Each row comes from the steps of one walk. Every step used is in the known rows, and no mark comes twice. Write the walk behind each row, first mark first.
Known rows:
paga/kereze/dazef: 1.03, 0.61, -0.27, 0.61, -0.58, 0.57, -4.70, 1.13, -7.50, 3.23, -0.39, 1.83, 1.50, -6.50, -2.57, -4.09, 2.66, 2.81, 1.04, 4.48
dazef/bimo: -0.32, -1.21, 0.78, -0.74, 1.87, -0.84, 4.14, 0.03, 3.45, -3.72, -2.12, -2.26, -2.39, 3.53, 2.12, -3.37, -0.82, 0.20, 2.12, -2.85
paga/kereze/bobo: -0.01, -0.11, -1.32, 0.14, 2.73, 2.09, -1.88, -0.73, -6.10, 4.93, -2.12, 2.80, 0.79, -4.10, -1.22, -2.68, 2.02, 3.03, 1.41, 3.30
bobo/bimo: 5.77, 0.55, -0.33, 1.41, -0.04, -1.97, 1.00, 3.18, 3.83, -1.76, 2.69, 1.83, -1.51, 1.12, -2.99, 2.04, 1.52, -0.75, 1.42, -8.39
paga/kereze/zonaf/bimo/radap: -3.68, 2.92, 1.57, 3.43, 1.11, 0.56, -3.97, -0.01, -0.21, 5.37, -1.98, 3.14, 1.19, -2.12, 1.13, 0.82, 0.46, 3.01, 1.71, 5.26
paga/kereze/dazef/bimo: 0.34, 0.22, -0.15, 1.13, 0.20, 0.97, -3.87, 0.54, -6.83, 2.20, -1.70, 0.92, 0.72, -6.47, -1.91, -4.30, 2.43, 1.93, 1.76, 3.78
zonaf/bimo/radap/kereze: -2.45, -2.50, 1.59, 2.52, -0.81, 1.28, -0.96, 2.21, -0.64, -0.37, 6.10, -0.50, 1.51, 1.37, -3.29, 7.49, 0.01, 1.69, -2.25, 0.71
paga/kereze/zonaf/bimo/bobo: -2.32, 3.43, 0.71, 3.42, -0.23, -0.55, -3.80, 0.33, -0.02, 6.15, -2.07, 3.84, 2.08, -3.31, 2.52, -0.75, -1.38, 0.95, 3.97, 3.58
radap/kereze/zonaf/bimo/moso: -3.24, 2.56, 2.16, -2.72, -3.89, -0.48, -3.04, -1.57, -0.54, 4.57, -1.90, 1.55, 1.42, -2.95, 1.09, -1.40, 0.43, -0.10, 2.33, 5.80
zonaf/bimo/radap: -1.53, -2.84, 1.48, 3.08, 0.78, 1.22, 0.85, 2.34, 1.60, -1.18, 6.37, -0.92, 0.96, 4.18, -2.89, 7.17, -1.11, 1.17, -3.55, -2.78
kereze/zonaf/bimo: 1.11, 3.26, 1.45, -0.17, -0.22, -2.23, -0.48, -2.46, 3.95, 2.68, -0.78, 0.76, 0.46, 3.09, 2.17, -2.50, -2.20, 0.99, 0.11, -1.70
bimo/radap: -5.81, 0.63, 1.75, -0.37, 2.90, 3.25, 1.54, 2.49, 4.04, -3.77, 2.02, -3.05, -0.71, 6.19, 0.14, 2.70, -0.96, -0.94, -2.74, 3.52
dazef/kereze/bobo/bimo/zonaf: 4.82, -1.57, -1.30, -1.59, 1.33, -0.01, 4.09, -2.66, -0.63, 0.93, 1.09, -0.65, 0.09, 1.28, 0.25, 0.49, -1.20, -1.36, 0.47, -7.37
zonaf/kereze/bobo/bimo: 4.19, -1.03, 0.08, 0.06, 2.55, 0.94, 2.40, -3.32, -1.45, 0.28, -2.35, 0.07, -1.09, 1.63, -0.98, -2.41, -0.84, 1.77, -2.19, -4.06
radap/kereze/dazef/bimo: 0.87, 0.62, -0.07, -3.56, -3.38, 0.32, -3.59, -0.52, -6.98, -0.88, -0.22, -2.07, 0.63, -5.78, -2.32, -5.22, 2.64, 0.42, 1.84, 5.67
bobo/bimo/zonaf/kereze/paga: 3.12, 0.05, -3.49, 0.54, -1.19, -2.70, 0.26, 1.43, 4.58, -2.49, -1.16, 2.31, -2.30, 0.36, 1.20, 1.63, 0.96, -1.21, 0.10, -5.80
dazef/kereze: 1.75, -2.00, 1.36, -1.09, -0.45, -2.73, 5.21, -0.29, 1.00, -0.20, 1.60, -1.57, 0.35, 4.21, 2.44, -0.38, -1.95, 2.50, 2.01, -3.88
paga/kereze: -1.36, -0.16, 0.57, 1.52, 0.65, -0.84, -1.64, 2.16, -2.45, 3.07, -1.56, 3.23, 0.21, -2.92, 0.24, -1.31, 1.96, 4.70, 3.34, 4.04
radap/bimo/zonaf: 1.26, -3.84, -0.71, -1.02, -0.20, -2.93, 3.17, 1.48, 2.33, -2.21, 3.54, 1.23, -0.06, 0.46, -1.96, 5.63, 1.78, -2.48, -3.23, -0.31
radap/kereze/paga: -3.06, 0.23, -6.42, -2.84, -5.58, -2.19, -3.45, 1.77, -4.61, 0.86, -0.60, 1.02, 2.00, -1.66, 2.61, -1.44, 3.19, 2.54, 1.79, 6.73
zonaf/kereze/dazef/bimo: 2.16, -1.22, 1.68, -0.57, 0.10, -0.04, 1.26, -3.02, -3.27, -2.45, -2.90, -2.94, -0.92, 0.36, 0.04, -6.50, -1.38, 2.20, -2.12, -0.05

Write each row's walk:
-5.46, -0.08, 0.83, -0.70, 3.31, 4.35, 1.51, -0.60, 0.98, -3.54, -1.77, -4.02, -1.45, 2.12, 0.63, 0.28, -0.09, -2.18, 0.13, 3.59 => dazef/bimo/radap/kereze/bobo
-1.31, -2.07, 1.18, 2.06, -1.48, 1.99, -2.46, 1.79, -3.13, -0.29, 6.65, -1.22, 2.08, -0.36, -4.63, 6.18, 0.38, 0.73, -3.32, 0.85 => zonaf/bimo/radap/kereze/dazef
-0.35, 3.79, 0.94, 1.73, 0.38, 1.70, -2.26, 2.73, 4.27, -1.37, 1.71, 0.39, -0.84, 0.55, -2.49, 5.05, 1.71, -2.80, 0.74, -0.53 => bobo/bimo/radap/kereze/zonaf
-2.68, -1.30, -3.87, -3.17, -1.26, -2.84, 1.26, -1.32, 2.96, -2.79, -5.06, 0.40, -2.12, 2.16, 6.66, -3.56, -1.18, 1.38, -1.38, 2.46 => bimo/zonaf/kereze/paga
-0.09, 1.41, -0.59, -2.83, -3.87, 0.99, -3.77, 0.19, -6.14, -0.87, 0.13, -2.29, 1.65, -6.04, -1.13, -4.74, 0.55, -2.74, 2.85, 5.54 => radap/kereze/dazef/bimo/bobo
1.00, -4.34, 0.25, -0.19, -0.02, -2.98, 3.61, 0.13, 1.98, -2.14, 1.92, 1.24, -0.30, 0.66, -1.21, 5.35, 1.05, -1.06, -3.89, 0.35 => radap/bimo/zonaf/kereze
-0.05, -4.29, -3.18, -0.06, -1.43, -3.32, 2.67, 0.41, 0.91, -1.60, 1.72, 1.58, 0.61, 0.98, 0.09, 5.68, 1.54, -1.38, -4.68, 0.76 => radap/bimo/zonaf/kereze/paga
3.04, 0.75, -2.15, -0.69, 4.25, 4.89, 0.58, -1.00, -0.86, -0.17, 1.91, -0.84, -0.31, 1.57, -4.20, 1.52, 0.61, -3.79, -3.15, -4.88 => kereze/bobo/bimo/radap
1.20, -1.83, -0.36, 3.20, -2.16, -1.11, 1.39, 2.92, 1.95, 0.46, 6.14, 0.59, 2.74, 1.96, -0.05, 4.16, -4.99, -3.09, 0.92, -6.38 => zonaf/bimo/bobo
-0.94, 1.83, -2.89, 2.13, -1.10, 1.43, -2.45, 4.28, 2.21, -1.96, 3.19, 0.63, 0.05, 0.71, -2.43, 6.78, 2.67, -2.54, -0.34, -1.12 => bobo/bimo/radap/kereze/paga
0.79, 1.53, 1.59, 0.86, -1.39, -2.54, 3.03, -2.17, 3.41, 2.83, 1.17, -0.87, 2.25, 3.84, 4.67, 0.14, -5.29, -1.23, 2.60, -4.30 => dazef/kereze/zonaf/bimo/bobo
2.97, -1.57, -0.10, -1.64, 0.75, 1.52, 4.56, -2.47, -1.11, 3.08, 1.17, -0.36, 1.11, 1.51, -0.63, 1.25, -1.34, -3.23, -0.21, -7.81 => dazef/kereze/bobo/bimo/moso
-1.98, 0.67, 0.24, 1.73, 1.07, 2.65, -4.11, 1.01, -6.03, 1.46, -1.21, 0.07, 0.81, -5.38, -2.17, -2.42, 2.14, 0.81, 0.60, 5.35 => paga/kereze/dazef/bimo/radap
0.44, -0.85, 0.46, -4.05, -0.40, -1.33, 0.56, -2.53, 0.74, -3.27, -3.87, -1.13, -2.41, -0.81, 2.73, -5.99, -1.38, 0.51, -1.89, 2.35 => bimo/zonaf/kereze/dazef
1.32, 2.07, 0.19, 1.63, -0.45, 2.41, -2.97, 3.53, 0.65, -2.29, 3.95, -0.48, -0.20, -1.37, -5.21, 5.00, 2.61, -3.07, -0.65, -1.28 => bobo/bimo/radap/kereze/dazef
-2.34, 4.04, 1.02, 0.90, 0.94, -0.74, -3.26, -0.45, -0.13, 5.19, -4.90, 3.37, 0.27, -2.44, 2.78, -4.19, 0.84, 3.40, 3.79, 6.10 => paga/kereze/zonaf
-1.24, -1.88, 0.28, -2.37, 3.19, 0.30, 4.25, -3.52, 3.34, -4.03, -6.10, -2.30, -3.85, 1.81, 4.20, -4.88, -1.84, -0.78, 0.57, -0.95 => dazef/bimo/zonaf/kereze/bobo
5.42, 0.38, -0.40, -0.04, -0.46, -1.67, -0.24, 0.69, 2.98, -2.84, -0.39, 1.24, -2.63, -1.75, -1.56, -0.11, 0.75, -1.75, -0.19, -5.85 => bobo/bimo/zonaf/kereze/dazef
-0.68, 0.56, 2.88, -0.62, -1.50, -1.76, 3.50, -2.93, 3.05, 4.23, -0.28, -0.12, 1.66, 3.56, 3.60, 0.26, -3.63, -0.84, 0.80, -4.02 => dazef/kereze/zonaf/bimo/moso
0.07, 0.58, 0.13, -1.69, 0.82, 3.32, -1.05, -0.41, -3.37, -3.96, 1.00, -5.03, 0.04, -0.23, -2.70, -4.35, 0.07, -3.39, -3.33, 0.88 => kereze/dazef/bimo/radap
-2.91, -1.80, -2.22, -1.51, 0.75, -1.48, 3.37, -1.78, 4.08, -4.56, -5.95, -1.70, -3.24, 2.64, 6.19, -3.81, -1.39, -0.30, 0.77, -0.16 => dazef/bimo/zonaf/kereze/paga
-5.48, 1.65, 1.33, -1.71, -0.29, 4.52, -3.28, 1.69, -2.60, -2.46, 2.37, -3.64, 0.94, -0.37, -2.39, 1.31, 1.22, -1.47, -2.46, 8.97 => bimo/radap/kereze/dazef
1.84, -0.68, 0.49, 0.64, 3.50, 2.86, 2.09, -2.89, -0.73, -0.42, -1.80, -0.91, -1.06, 2.56, -1.23, -0.42, -1.06, 0.75, -3.27, -2.40 => zonaf/kereze/bobo/bimo/radap
4.29, -0.01, 0.05, 0.53, 0.15, -2.36, 1.19, 1.05, 5.62, -2.94, -1.02, 1.92, -3.21, -0.09, -0.22, 1.28, 0.39, -0.88, 0.97, -6.19 => bobo/bimo/zonaf/kereze
1.82, 0.61, 1.97, 0.20, -0.85, -3.03, 3.18, -2.87, 2.52, 2.76, 0.67, -0.72, 1.24, 3.88, 3.52, -0.33, -3.25, 1.87, 1.64, -4.21 => dazef/kereze/zonaf/bimo
-1.26, 2.56, 1.18, 2.70, 0.23, -1.18, -3.64, -0.32, -0.99, 6.05, -2.50, 3.97, 1.11, -3.15, 1.38, -1.14, 0.60, 4.06, 2.95, 3.66 => paga/kereze/zonaf/bimo
